Every row comes from one small tree of marks. Brackets hold a mark, then the marks that hang from it, in alphabetical order. Every link used is in the known rows. Which tree was each row made from?
Known rows
[povug [miku pabe [vasup zelivo] zovu]]: [ 15  10  -2  -1   5  10 -31   1 -23  13  -8  -6  -5   0  -4 -12  22  -2
   6   2   8   3 -18  -2 -17 -23  -7   0 -10  -6  18  -5  -2 -11  -2  -3
  -2  18 -16 -11  -3  -8  -2  14]
[vegol [miku [vasup vivad]]]: [  6   1   2 -15 -10   6 -29   2 -20  -2   7  -2  -7  -7  -3  -8  17  -4
  -8  -3  -4   8   3 -10 -12 -14   1 -27  -1   4  14   1  -4   3   1  10
 -11  13  -6 -16  21 -21   6   2]
[voto vivad zelivo]: [ -4 -19   7  16   3  12 -16  -1 -21   3   7   0 -15   8  -4  -4  28   8
 -29   4 -15   5   7 -11  -7 -18  -3 -13 -12  -5  -1   6  -1 -10   5   4
  -4   4  -2 -13  14 -13  15 -26]
[povug [miku mogug pabe vasup zovu]]: [ -8  16   1   5  -7  16 -28   0 -21  11 -11 -11   8   0   6  -5  16  -5
   7  12  10  -2 -23  -2 -14 -26  -4   4 -17  -2  12  -2  -5 -12  -7   3
   2  17 -22  -6  -9   2  -4   7]
[povug miku]: [  0  -6   0   0   2  24 -18 -12 -17  11   1  -5  -4   1 -12  -2  27   1
 -19  -7 -10   8   4 -10  -5 -21 -12 -13  -5  11  10  -2   2 -18 -13   2
   7  12 -22 -10  12 -28   6  -5]
[vegol [miku mogug vasup voto zovu]]: [-15  16  -6   3  -9   3 -29  13 -20  -6  -8 -10   3 -14   3 -13   3 -23
  15  10  12  -5 -22 -12 -10 -15   2 -13  -5   8  15  11 -16  -7  -6  11
 -10   8 -10  -2   6  11  -2   4]
[povug [miku vasup voto [zovu vivad]]]: [ -3  12  -6  -4  -3  10 -32   6 -28  17  -3 -13 -15 -16   0 -11  14  -9
   7  15  -1  -1 -14  -4 -11 -21   0  -4 -22   7  20  12 -16  -8 -12  19
  -6  24 -20   0   7  -9  -1   8]
[voto miku vivad]: [  1 -11   1  16   5  14 -24 -13 -23   3   5  -3  -3   7 -14  -5  29   7
 -22   2  -6   7   8 -16  -4 -15  -2 -21  -5  -2   8   4   1 -14  11   9
  -4   9 -16 -12  12 -15  11 -19]
[miku mogug pabe]: [-11  -5   1   7  -7  21 -13  -9 -11  -5  -4  -1  13   6  -1   1  18  -2
  -8  -1   3   7 -13 -13  -7 -20  -7 -10  -2   0   7  -1   0 -14  -9  -6
   1   6  -9 -12  -1  -1   4 -12]
[povug [miku vasup [voto vivad]]]: [  5   3  -6   0   8  18 -33   0 -27  16   1 -11 -12  -3  -6  -5  23  -6
  -8  11  -9   6 -10 -10  -5 -20  -4  -4 -21   5   5  10  -7  -8 -12  10
   1  14 -15  -9  18 -15   4  -3]
[vasup vivad vogu zelivo]: [ 27 -19   0 -17   8  16 -20 -11 -15  -2  15  12  -5   6  -7  -4  21  -1
 -16  -8   3  20   8  -2  -6 -12 -21 -18   1 -10   8 -14  12 -11  -9  -3
  -8  10  -1 -24  12 -30   4  -7]
[voto [miku mogug pabe]]: [-12  -2  -1  14  -6  16 -20 -13 -13  -2   2  -3  17   4  -9   3  20   3
  -6   2   8   4  -5 -12 -11 -21 -11 -12   4  -3   9  -3  -2 -19   7  -1
  -3   7 -21 -13  -4  -1  -1 -10]
[voto [miku mogug zovu] vivad]: [ -9   2   3  24   1  13 -27  -9 -22   0  -1  -6   6   4  -3  -5  20  -3
 -11  14   7  -1  -5 -13  -6 -14   0 -12  -9  -6   6   3  -2 -18   8  10
  -7   9 -18  -6  -5   4   8 -21]
[vegol [miku pabe vasup zovu]]: [ -6  10   1   5 -10   0 -27  10 -24  -3  -9 -11   2  -2  -1 -19  13  -6
   9   1   7  -3 -19 -10 -13 -17   9 -16  -5  -2  22   3  -9  -4   4   8
 -10  13  -8  -6   6   1   4   9]
[povug [miku pabe vasup voto zovu]]: [ -4  19  -3   0  -1  12 -31   7 -27  15  -7 -15  -3  -4   0  -8  14 -11
  11  13   3  -5 -21  -6 -10 -22  -4   3 -17   0  15   5 -14 -11 -15   7
  -1  14 -19  -7   1  -1  -6  13]
[voto [miku vasup] vivad zelivo]: [  1  -8   4  16   2   3 -29   5 -26   8  10  -2 -15   3  -9  -7  29  13
 -18  14 -10   1  10  -8 -13 -21  -3 -14 -11  -9   4   7  -9  -7  25   8
 -10   9 -13 -11  17 -12   6 -12]
[miku mogug pabe [voto vivad zelivo] zovu]: [-20   1   5  29  -2  10 -23   8 -23   2  -3 -11   0   4  10  -1  12  -8
  -5  23   6  -7 -20  -9 -12 -17  -4   5 -20 -13  -3   9 -10 -18  -1   5
 -11   0  -2 -11  -8  20   3 -25]
[mogug [miku pabe vasup zovu] vivad]: [  2  14   7   1 -10   6 -25   3 -42   9 -10  -7  -6  -4   1 -13  20  -2
   3  14  -2   0 -11   2 -13 -18  16 -10 -25   4  22   5 -17  -1  -7   6
 -14  10 -17  -3 -18   2  -6   9]
[mogug vivad]: [  3  -9   3  -1   1  15 -11 -12 -21  -1  -3   5  -7  -1  -9  -9  25  -2
 -15   3 -13   5   9 -10  -6 -17   2 -22  -2  12  11  10  -7  -7 -10   4
  -2  10 -12  -6   4 -12   3 -14]
[miku vasup voto zovu]: [ -4  13  -2  -8   1   5 -25  11 -25   1  -7  -8  -9  -6   0 -11  11 -19
   9  12  -3  -5 -12 -12  -3 -16   0  -9  -9   1  16  15 -18  -2 -15   8
  -3   8  -8  -4   9  -2  -1   8]
[vegol [miku mogug vasup]]: [ -8   2  -5   0 -11  10 -22   3 -13  -8  -3  -2   7  -8  -3 -10  14  -7
   0  -1   4   6 -11 -11 -10 -19   1 -21  -1   9  12   4  -5  -4   2   3
  -5  13 -10  -6  14  -4   3   0]
[vasup zelivo]: [ 11 -13  -1  -4   7  16 -15 -10 -12  -4   0   6  -6   1 -13  -6  26  -3
 -14 -11  -3  13   1 -14  -6 -17 -12 -18   7   1  12   0   3 -10  -6  -8
   1   8  -5 -13  10 -19   8  -7]
[vegol [miku [vasup vogu]]]: [  8  -9  -7  -7  -3   6 -22   5 -19  -4   7   0   0  -1 -10 -21  14  -1
  -2  -8   5  12  -3  -4  -5 -16  -3 -24  -4   2  17  -4   2  -6   1   5
  -8  17  -9  -7  22 -21   3   8]
[mogug [miku zovu] vivad]: [ -2   4   8   5  -5  12 -18  -6 -39   6  -5  -4  -9  -5  -5  -8  23  -6
 -12   7  -7   2   3  -4  -7 -13  10 -19 -17  14  18   5 -14  -9 -13   8
 -11   5 -18  -1 -14  -8   0  -6]
[mogug [miku vasup] vivad]: [  7   2   3  -8  -6  13 -20  -2 -37   7  -2   1 -11  -7  -9  -9  25   0
 -11   7 -13   8   3  -1  -9 -17  11 -20 -19  15  18   7 -15   2  -9   5
  -9   9 -17  -3  -1 -15  -3   5]

Write each row's tree
[  1   3  -3  -1  -1  13 -31   4 -39   8   3 -10 -13  -4  -7  -3  19  -8
 -11  10  -9  11 -11 -10  -1 -13   6 -10 -28   6  10  11 -13  -2 -11   8
  -9   5  -8  -9  10 -14   3   0]	[mogug [miku vasup [voto vivad]]]
[ 20   2  -3 -24   5  10 -32   3 -19   2   7   3 -13  -9  -5   0  17 -15
  -1   7  -2  11  -3 -10 -11 -15 -13 -13   0  -4  10   5  -8   2 -13   0
  -8   8   0 -22  16 -17  -1   5]	[miku [vasup vivad zelivo] voto]
[ 19  -6  -4   9   9   6 -34  -5 -24   5   2   1  -2   5 -12 -11  29   9
  -4   5   6  11  -8  -9 -15 -19  -2 -11  -7 -16  12   0   1  -7  21  -1
 -10  14 -10 -16   7  -5   4  -3]	[voto [miku pabe [vasup zelivo]] vivad]
[ -5   0   0  11   6  12 -24   0 -27   2  -4 -10 -11   1  -1 -10  16 -16
  -8  11  -5   0 -11 -17   0 -11   2 -10 -15  -2   7  14  -9 -12 -13  13
  -5   6  -4  -7   6   0  10 -16]	[miku [voto vivad] zovu]
[-15  -8  -1  12  -5   4 -18  10 -17  -2   7  -7  -9  -7  -9  -5  13  -6
 -13  -1  -5  -2   1 -14  -9 -16 -11 -20   2   8   7   8 -11 -15   3   7
 -11  -1  -6 -11  20  -8   4 -11]	[vegol [miku [voto zelivo]]]
[-11   6   3   8  -3  22 -20  -9 -16   8  -6  -8   4  -1   0  -1  20  -8
  -8   4   3   1 -10  -7  -8 -21 -10  -5 -10   8   8  -2   0 -20 -15   5
   4  12 -24  -4  -6  -8   4  -8]	[povug [miku mogug zovu]]
[ -5   8  -5  -2  -4  13 -22   1 -20   0  -7  -1   7  -8   3  -6  12 -13
  11  22   1   0 -17  -5 -12 -21   2  -5 -12   4   8  15 -18  -4 -12   2
  -6  10 -11  -8  -5  15 -11  -3]	[miku [mogug vivad] pabe vasup voto]
[ -2   6   1  -6 -17   9 -29   2 -15  -4   3  -3  10  -4   6  -2  13  -4
   0   4  10   8 -15  -7 -16 -18   0 -16  -3  -3   9  -4  -1  -1   1   4
 -13  13  -6 -19   7  -4   1  -1]	[vegol [miku mogug pabe [vasup vivad]]]
[ 16   2   5 -19  -2   6 -27   4 -24   3   8   2  -7   3   6 -12  14  -8
  -2   9   2   6   2   1  -6 -13  -6 -13 -12 -12  13  -6  -1  -1 -12   8
  -9  15  -6 -14   9 -19   1   7]	[miku [vasup vivad vogu] zovu]
[ 24 -11  -7 -10   7  11 -22   0 -16   0   4   8   2   7  -8 -16  18   3
   4  -4  10  17 -11   0 -10 -19 -12  -7  -6 -15  15  -9   5  -7   0 -10
  -6  15  -3 -15   9 -16  -2  10]	[miku pabe [vasup vogu zelivo]]
[  9   1  -4   0  -1  21 -22  -8 -21  13   1   4  12   1   1 -11  18   4
   3  14   9   9 -12  11 -15 -25  -5  -1 -21   2   7  -8   0 -14  -8   0
  -3  23 -24  -6  -8  -5 -12   0]	[povug [miku [mogug vivad] pabe [vasup vogu]]]
[ -8   2   5   7  -3  14 -14  -9 -21  -5 -11   2   2  -5   4 -10  18 -12
  -4  13   0  -2  -3  -6  -8 -15   4 -14  -7   8  10   8  -9 -10 -13   5
  -4   9 -14  -1 -13   9   0 -16]	[miku [mogug vivad] zovu]
[ -4 -16   6  25   4   7 -23  -3 -22   7  13  -2 -11   7 -11  -3  30  14
 -28   8  -9   2  14 -12  -9 -18  -7 -16  -7  -7   1   2  -3 -15  21   7
  -9   4 -14 -12  13 -13  10 -25]	[voto miku vivad zelivo]
[  5  -1   9  -5  -5   0 -30   5 -22   9  18   1 -13  -3  -4   2  25   8
 -15  13  -9  -1  19  -4 -17 -20 -12 -17  -1  -8   7   0 -10  -4  16   7
 -13   6 -15 -20  16 -20   0  -3]	[voto [miku [vasup vivad]] zelivo]
[-14   0   2  17  -2  19 -18  -2 -19  14   2  -5   2  -5   1   5  19  -1
  -7  21   0  -5  -8   1 -19 -25 -13   4 -15   7  -3   5 -13 -22  -7   3
  -6   6 -20 -10 -10   8 -11 -18]	[povug [miku [mogug vivad] pabe [voto zelivo]]]
[ 13  -5  -5  -4   2   6 -25  -1 -21   4  12   4   2   3 -14 -14  20   5
  -3   2   2   8   9  -3  -5 -18 -11 -18  -3  -5  16  -5  -2 -10   8   4
  -5  15 -20  -9  17 -22  -3   8]	[voto [miku [vasup vogu]]]
[  9  -1 -11  -8   3   2 -29  10 -16  -4   0  -3  -7 -13 -14 -14  13 -15
   6  -4   5   8 -12 -13 -11 -15  -6 -19   5   6  18   7  -9  -4   0   1
  -9  10  -4 -12  20  -8  -1   9]	[vegol [miku [vasup zelivo] voto]]
[ -7   5   5  -3 -11   8 -27  11 -17   4   9  -3  -1  -5  11   8  11  -8
  -1  22   2  -1 -11  -4 -18 -21 -13   0 -11 -10  -2   5 -14  -4  -6   1
 -13   1  -1 -22   4   3  -6  -6]	[miku mogug pabe [vasup vivad] [voto zelivo]]
[ -7   2   1   2  -4   4 -22  16 -21   5   3  -6  -8  -1  -1  -3  15  -3
   0  13  -5  -3  -8  -8 -13 -22  -8  -3 -10  -7   8  10 -18  -6  -2   0
  -8   2  -3 -13  13  -1  -3   2]	[miku pabe vasup [voto zelivo]]
[  0   4   2  -4 -11  13 -24   1 -33   7  -1  -7  -1   2  -7  -3  21   3
  -7  -1  -5  10 -11  -7  -8 -19   3 -11 -18   3  19  -1  -9  -3  -7  -1
  -6   6 -13 -10   1 -16  -1  12]	[mogug [miku pabe vasup]]
[-10  -3  -1  11   0  10 -25  11 -20   4   4  -5  -9  -3   5  -1  16  -6
  -8  22  -5   1 -11  -9 -10 -19  -4  -3 -20  -4  -5  14 -13  -5   0   4
  -7   4  -1  -9  11   5   3 -16]	[miku mogug vasup [voto vivad zelivo]]
[ -4   6  -2   0  -6  23 -25  -6 -15  11  -4  -5   9   1   0   0  21   1
  -1   5   4   6 -17  -4 -14 -27  -9  -1 -13   2   9  -3  -2 -12  -8  -3
   4  16 -21 -10   0  -8  -3   3]	[povug [miku mogug pabe vasup]]
[ -9  -1  -3   3  -6  -1 -24  20 -20   0   6  -8 -12 -10  -7 -10  12  -7
  -2   6  -5  -3  -3 -10 -13 -18  -5 -18  -4   6  10  11 -17  -5   6   8
 -12   4  -5  -9  23  -6  -1   2]	[vegol [miku vasup [voto zelivo]]]
[ -7   6   1  -1 -11   9 -23   3 -19   0  -7  -3  -3 -11   9 -12  13  -7
   6  15   5   3 -14  -6 -12 -19   7 -10 -17   1  18  11 -10  -2  -3  11
  -8  22 -10   1  -2   3   5  -2]	[miku mogug vasup [zovu vivad]]
[ -4   2  -6   1   1  17 -28   2 -21   0  -3  -3  -2  -4   2  -4  15 -13
  -2  17  -2   7 -17 -13  -5 -17   1  -6 -17  -1   2  14 -10  -4 -10   6
  -2   9  -4  -9  10   2   5 -11]	[miku mogug vasup [voto vivad]]
[  1  -5  -3   1   0   7 -18  10 -19   3   8   7  -3  -6   3 -11  11  -7
   2  24   1   0  -1   6 -12 -18 -10  -5 -16   0   0   8 -16  -7  -6   3
 -12   8 -10  -5   3   4 -14  -7]	[miku [mogug vivad] [vasup vogu] [voto zelivo]]
[ -8   9  -1   3   4  17 -25  -2 -23  12  -4 -13  -7  -4  -5  -4  16 -15
  -4   5  -3  -3  -7 -11  -3 -18 -11  -6 -10   9  11   5 -10 -20 -21  10
   2   9 -22  -7   4 -12   0  -1]	[povug [miku voto zovu]]
[ -3  14  11  -7 -10   0 -33  18 -40  12   9 -11 -21  -9   6   4  13 -11
  -8  19  -6  -4  -1  -1 -13 -15  -4  -6 -23  -1  10   4 -22  -2  -9  10
 -20  -2  -7 -16   1 -12  -5   7]	[mogug [miku [vasup vivad] [voto zelivo] zovu]]
[-18  -7   2   9  -3  13 -14   4 -10  -1   5  -3  -2  -3  -1   6  14  -8
 -11  10  -4  -1  -3 -12  -9 -19 -17  -7  -4   4  -1   9 -12 -16  -9  -1
  -3  -2  -7 -10   7   1   0 -17]	[miku mogug [voto zelivo]]
